Every row comes from one small tree of marks. The marks that hang from a mark follow it in brackets, in the order of their numbers. Every link used is in the known rows. Which tree was each row made from?
Known rows:
z_629{z_501{z_890{z_636{z_233}}}}: -4.98, 2.03, -1.10, 0.12, 0.48, 0.18, 0.25, 2.17, -0.66, -3.44, -1.49, 2.54, 0.69, -0.70, 0.46, 0.08, 0.42, 0.52, -0.24, 0.71, 1.09, 0.85
z_890{z_654}: -0.67, -1.08, 0.39, 0.27, 0.42, -1.08, -0.31, -0.22, 0.22, -0.57, 2.04, -1.60, -1.36, -0.32, 0.54, 1.56, -1.20, 0.29, -0.30, -0.23, -2.01, -0.82
z_892{z_629{z_636{z_233}} z_890{z_501 z_654}}: 1.91, -2.75, 2.62, -0.64, -0.52, 0.26, 1.60, 2.75, 0.27, 1.58, 2.21, -0.26, 0.82, 0.03, 0.97, 1.88, 1.36, 1.33, 2.54, 0.55, -1.81, 1.74
z_636{z_890{z_654{z_629}}}: 0.81, 0.24, 1.08, 0.85, 0.23, 0.24, 0.49, -2.66, -0.19, 0.11, 1.36, -2.24, 2.83, 1.02, -0.39, 2.10, -1.11, -0.59, 1.01, 0.18, 0.17, -1.08
z_233{z_501{z_629{z_636}} z_654 z_892{z_890}}: 7.15, -1.01, -1.13, -0.90, -0.19, -0.14, -0.66, -1.89, 0.81, 1.54, -1.06, -0.70, -3.36, 0.02, -0.73, -3.12, 0.85, -0.33, -1.86, -0.97, -2.47, -0.75
z_890{z_501{z_629} z_636}: -1.40, 0.33, 1.39, -1.06, 0.86, 0.98, -0.61, 3.60, 0.03, 1.96, -0.96, 0.57, -1.91, -1.00, 0.68, 1.06, -0.17, -0.06, -3.60, -0.96, -3.41, 0.98
z_501{z_629{z_636{z_233{z_892}}} z_890{z_654}}: -0.54, -0.24, -1.11, 0.77, -1.03, -0.90, 0.63, -0.71, 0.43, -2.20, 0.49, -0.06, -3.13, -1.29, 0.30, -0.76, -0.21, -1.59, -1.88, 0.94, -3.42, -0.10
z_636{z_890}: 1.75, -0.72, -0.20, 0.70, 0.14, 0.13, -1.98, -0.12, -0.34, -0.78, 1.26, -0.46, 0.62, 1.57, -0.27, -0.13, -0.45, 0.69, -0.18, -0.71, 1.22, -1.04
z_629{z_636{z_233}}: -4.22, -2.52, -0.32, 0.61, -1.19, 0.35, -2.08, 2.40, 0.28, -1.08, 1.54, 0.84, 0.20, 0.29, 0.34, -0.07, -1.12, 1.01, -1.34, 0.45, 1.22, 0.84
z_654{z_629{z_501 z_636{z_233{z_892} z_890}}}: -1.43, 1.53, -0.70, 0.83, -1.68, 2.68, -2.22, 0.64, -0.87, -0.20, 0.05, 0.02, 3.30, 1.94, -0.96, -0.32, 0.07, -0.23, 0.72, 0.03, 4.84, 0.42
z_501{z_629{z_636{z_233{z_654}}} z_890}: -4.07, -0.70, -1.39, 0.20, -0.02, -0.79, -0.47, 0.60, 0.06, -2.74, -0.51, 0.92, -1.34, -1.43, 0.43, -1.12, -0.44, -1.80, -2.00, 0.93, -3.01, -0.61
z_233{z_501{z_890}}: 3.57, 0.27, -2.06, -0.68, 0.96, -1.38, 0.57, -3.60, 0.05, -1.57, 0.51, -0.07, -2.26, 0.26, -0.47, -1.45, 0.44, -0.16, -0.56, -0.43, 1.22, -0.81
z_654{z_629{z_501{z_890{z_636{z_233{z_892}}}}}}: -1.12, 4.07, 0.36, 0.44, 0.10, 0.55, 0.89, -0.03, -0.83, -0.58, -2.63, 1.88, 1.57, 0.08, -0.28, -0.20, 0.70, -0.67, 1.02, 0.65, 2.93, 0.80
z_233{z_501 z_654 z_892{z_629{z_636}}}: 4.00, -2.18, -0.02, -1.03, -0.40, -1.38, -0.88, -2.59, 1.07, 3.47, -0.15, -1.53, -2.71, 0.61, -0.64, -2.20, 0.61, 0.94, 2.09, -1.33, -0.11, -1.39
z_233{z_501 z_654 z_892}: 4.95, -1.66, -1.27, 0.36, 0.71, -1.81, -1.66, -3.70, 0.29, 3.13, 1.54, -1.62, -2.71, 0.62, -0.35, -0.88, -0.53, -0.01, 0.61, -1.65, 0.85, -2.31
z_501{z_890}: 2.02, 0.95, -0.23, -0.21, 0.86, -1.34, 0.30, -0.39, -0.34, -2.26, -0.08, 0.38, -1.35, -0.08, -0.12, -1.02, 0.13, -0.17, -0.11, -0.09, -0.05, -0.83
z_501{z_629{z_636{z_233{z_892} z_890}}}: 0.38, -1.22, -1.09, 1.32, -1.79, 1.35, -3.24, 0.50, 0.27, -0.37, 0.82, 0.51, -1.18, 1.32, -0.25, -1.46, -0.37, -0.13, -2.67, -0.12, -0.02, 0.09
z_654{z_629{z_501{z_890} z_636{z_233}}}: -4.81, 3.03, -1.12, -0.68, -0.57, 1.64, 0.68, 1.44, -0.90, -3.42, -1.41, 1.07, 2.44, -0.04, -0.49, -0.37, 0.33, -1.05, 0.11, 1.16, 3.41, 1.13
z_892{z_629{z_636}}: -0.12, -1.29, 1.74, -1.52, -0.72, 0.05, -0.98, 1.88, 0.68, 0.17, -0.66, 0.00, -1.09, 0.57, -0.16, -1.29, 0.37, 1.60, 0.55, -0.28, -0.92, 0.49
z_233{z_501 z_654}: 1.02, -1.85, -1.61, -0.21, 1.13, -1.40, -1.48, -3.00, 0.27, 1.43, 1.59, -1.28, -1.34, 0.19, -0.04, -0.16, -0.92, 0.20, -0.24, -1.12, 0.53, -1.75
z_654{z_629{z_501{z_890} z_636{z_233{z_892}}}}: -1.52, 3.22, -0.78, -0.11, -0.98, 1.27, 0.17, 0.64, -0.91, -1.70, -1.33, 0.77, 1.33, 0.39, -0.88, -1.23, 0.71, -1.27, 0.78, 0.59, 3.86, 0.63
z_629{z_501{z_890{z_636 z_654}}}: -3.73, 2.10, -0.37, -0.68, 1.02, -0.76, 2.42, 1.53, -0.27, -3.75, -1.94, 0.19, -0.15, -2.01, 0.33, 0.74, 0.37, 0.28, 0.30, 0.24, -2.55, -0.27

Which tree is each row?
-1.83, -2.70, -2.80, 0.32, 0.07, -1.54, 0.46, -2.44, 0.28, -1.55, 1.24, 0.21, -0.02, -0.88, 0.05, -1.26, -0.44, -0.17, 0.49, 0.48, 0.87, -1.04 | z_629{z_636{z_233{z_501{z_890} z_654}}}
4.92, -3.26, -1.26, 0.93, -0.65, -0.83, -0.70, -1.75, 0.58, 1.82, 1.30, 0.11, -0.63, 0.62, -0.22, -1.79, 0.36, 1.00, 1.16, -0.19, 1.47, -0.47 | z_629{z_636{z_233{z_501 z_654 z_892{z_890}}}}
-5.19, 2.83, 1.20, -0.71, 0.59, 1.01, 1.29, 1.36, -0.15, -0.48, -1.85, -0.80, 2.05, -0.88, 0.10, 2.33, -0.67, -0.07, 0.07, 0.18, -0.81, 0.59 | z_890{z_636 z_654{z_629{z_501}}}
-2.35, -1.56, 2.06, 0.05, 0.95, -0.57, 1.65, 2.99, 0.10, 1.98, 1.05, -1.06, 0.00, -1.73, 1.04, 3.05, -0.76, 0.76, -0.02, -0.68, -3.07, 0.14 | z_890{z_501 z_636 z_654}
-2.48, 4.62, 0.53, -1.31, 1.02, 0.77, 1.93, 1.04, -0.76, -2.18, -4.07, 1.09, 1.93, -0.71, -0.57, -0.25, 0.66, -0.48, 0.35, 0.33, 1.10, 0.55 | z_654{z_629{z_501{z_890{z_636}}}}
2.75, -0.27, 2.80, -0.95, 0.09, 1.00, 3.09, 2.26, -0.22, 1.82, 0.56, -1.95, 2.81, -0.69, -0.22, 1.81, 0.39, -0.19, 1.11, 0.09, -1.32, 1.00 | z_892{z_890{z_501 z_654{z_629{z_636}}}}
-1.08, -1.45, 1.39, -0.02, 0.32, 1.00, 0.12, 1.75, -0.84, 2.78, 0.59, -2.24, 4.54, 0.10, -0.58, 1.38, -0.53, -0.81, 1.62, -0.87, 0.93, -1.35 | z_233{z_654{z_629{z_636{z_890{z_501}}}}}
4.29, 1.09, 2.34, -0.16, 0.64, -0.17, 1.98, -1.38, 0.01, 0.33, 0.31, -1.28, 1.62, 0.39, -0.13, 1.34, -0.17, -0.23, 1.05, 0.51, -1.00, 0.19 | z_892{z_890{z_654{z_629}}}
0.04, -2.11, -0.07, 1.43, 0.15, 0.83, -1.91, 1.42, -0.97, 1.40, 3.83, -0.01, 1.77, 1.48, 0.63, 2.22, -0.31, 0.36, 0.20, -0.56, 2.55, -0.05 | z_636{z_233 z_890{z_501}}
-0.57, 1.13, -0.94, -1.38, -0.21, -0.01, 0.20, 1.19, 0.23, -3.52, -2.08, 0.59, -2.72, -1.05, -0.29, -2.28, 0.34, -1.13, -3.40, 0.13, -2.97, 0.05 | z_501{z_629{z_636} z_890}
3.01, -0.21, -2.08, -1.07, -1.05, 0.60, -1.82, -1.63, 0.99, 0.97, -0.44, -0.67, -4.64, 0.40, -0.68, -2.63, -0.07, -0.18, -4.00, -1.19, -0.81, 0.07 | z_233{z_501{z_629{z_636}} z_892}
-1.45, 0.04, 2.24, 1.98, -0.35, -0.63, 0.53, -1.16, 0.53, 2.50, 0.27, -0.21, 1.40, -0.13, 0.54, 2.19, -1.49, 0.11, 0.78, 0.79, -0.31, 0.52 | z_890{z_636{z_233{z_892}} z_654{z_629}}
-1.10, 0.16, -1.62, -0.27, -0.56, 0.18, 1.15, -3.39, 0.23, -1.23, 0.07, 0.51, 1.60, 0.23, -0.61, -0.82, -0.18, -0.66, -0.34, 1.05, 3.24, 0.81 | z_654{z_629{z_636{z_233{z_501{z_890}}}}}
-3.22, -0.92, 0.12, 0.81, 0.12, -0.09, 1.52, -3.79, 0.90, 1.56, 1.03, -0.26, 1.74, -0.17, 0.63, 2.62, -1.59, 0.41, -0.44, 0.90, 0.30, 1.01 | z_890{z_636{z_233{z_501}} z_654{z_629}}
-2.28, 2.05, 1.30, 0.14, 0.89, 1.15, 0.35, 1.80, -0.59, 0.25, -2.13, 1.60, 4.13, 0.05, 0.19, 1.17, 0.34, 0.21, 1.57, 0.86, 1.06, 0.89 | z_892{z_890{z_636{z_233{z_654{z_629{z_501}}}}}}
-0.42, 0.76, 0.15, 1.35, 0.05, -1.37, 1.12, -1.17, 0.53, -1.20, -0.75, 1.07, -3.22, -1.48, 0.90, 0.31, -0.18, -1.08, -1.66, 0.99, -4.42, 0.08 | z_501{z_629 z_890{z_636{z_233{z_892}} z_654}}
5.10, 1.74, 2.51, -1.16, 0.84, -0.41, 0.17, 1.90, 0.01, 2.20, -3.52, 0.76, -0.68, 0.43, -0.19, -1.50, 2.45, 1.63, 3.65, -0.91, -1.38, -0.31 | z_233{z_654 z_892{z_629{z_501} z_890{z_636}}}
-4.17, 1.62, 0.58, -0.51, 0.44, -0.61, 2.09, 0.53, 0.02, -2.63, -1.22, 1.42, -0.13, -0.94, 0.99, 1.21, 1.24, 0.66, 2.42, 1.17, -1.58, 0.87 | z_892{z_629{z_501{z_890{z_636{z_233} z_654}}}}
6.76, -0.22, 2.55, 1.17, 0.87, -0.06, 0.21, 0.11, -1.03, 5.34, 1.94, -0.46, 2.22, 1.08, 0.12, 1.65, 0.47, -1.15, 2.81, -0.31, 2.11, -0.29 | z_636{z_233{z_654{z_629} z_892{z_890{z_501}}}}
-0.22, -1.33, -1.40, 0.97, 0.27, -0.83, -1.92, -2.87, 0.93, 2.81, -0.09, 0.83, -2.98, -0.23, 0.62, -0.39, -0.80, -0.28, -2.45, -0.43, -1.72, -0.49 | z_890{z_636{z_233{z_501{z_629} z_654 z_892}}}
-2.82, 2.07, -1.69, -1.60, -0.17, 0.61, 0.51, 2.94, -0.68, -4.45, -1.72, 0.47, -0.39, -0.81, -0.64, -1.84, 0.84, 0.06, -0.43, -0.21, 0.63, 0.00 | z_629{z_501{z_890} z_636}
1.16, -2.83, -2.03, 0.74, -1.48, 0.03, -1.88, -1.59, 0.66, 1.28, 2.02, 0.13, -1.93, 0.94, -0.27, -1.21, -0.57, 1.05, -0.99, -0.43, 2.77, 0.36 | z_629{z_636{z_233{z_501 z_892}}}
-0.25, -2.84, 1.31, -0.04, -0.94, 1.19, -1.24, 2.68, -0.26, 1.80, 2.11, 0.21, 1.66, 1.51, 0.37, 1.01, 0.84, 1.25, 1.83, -0.23, 1.58, 0.88 | z_892{z_629{z_636{z_233 z_890{z_501}}}}
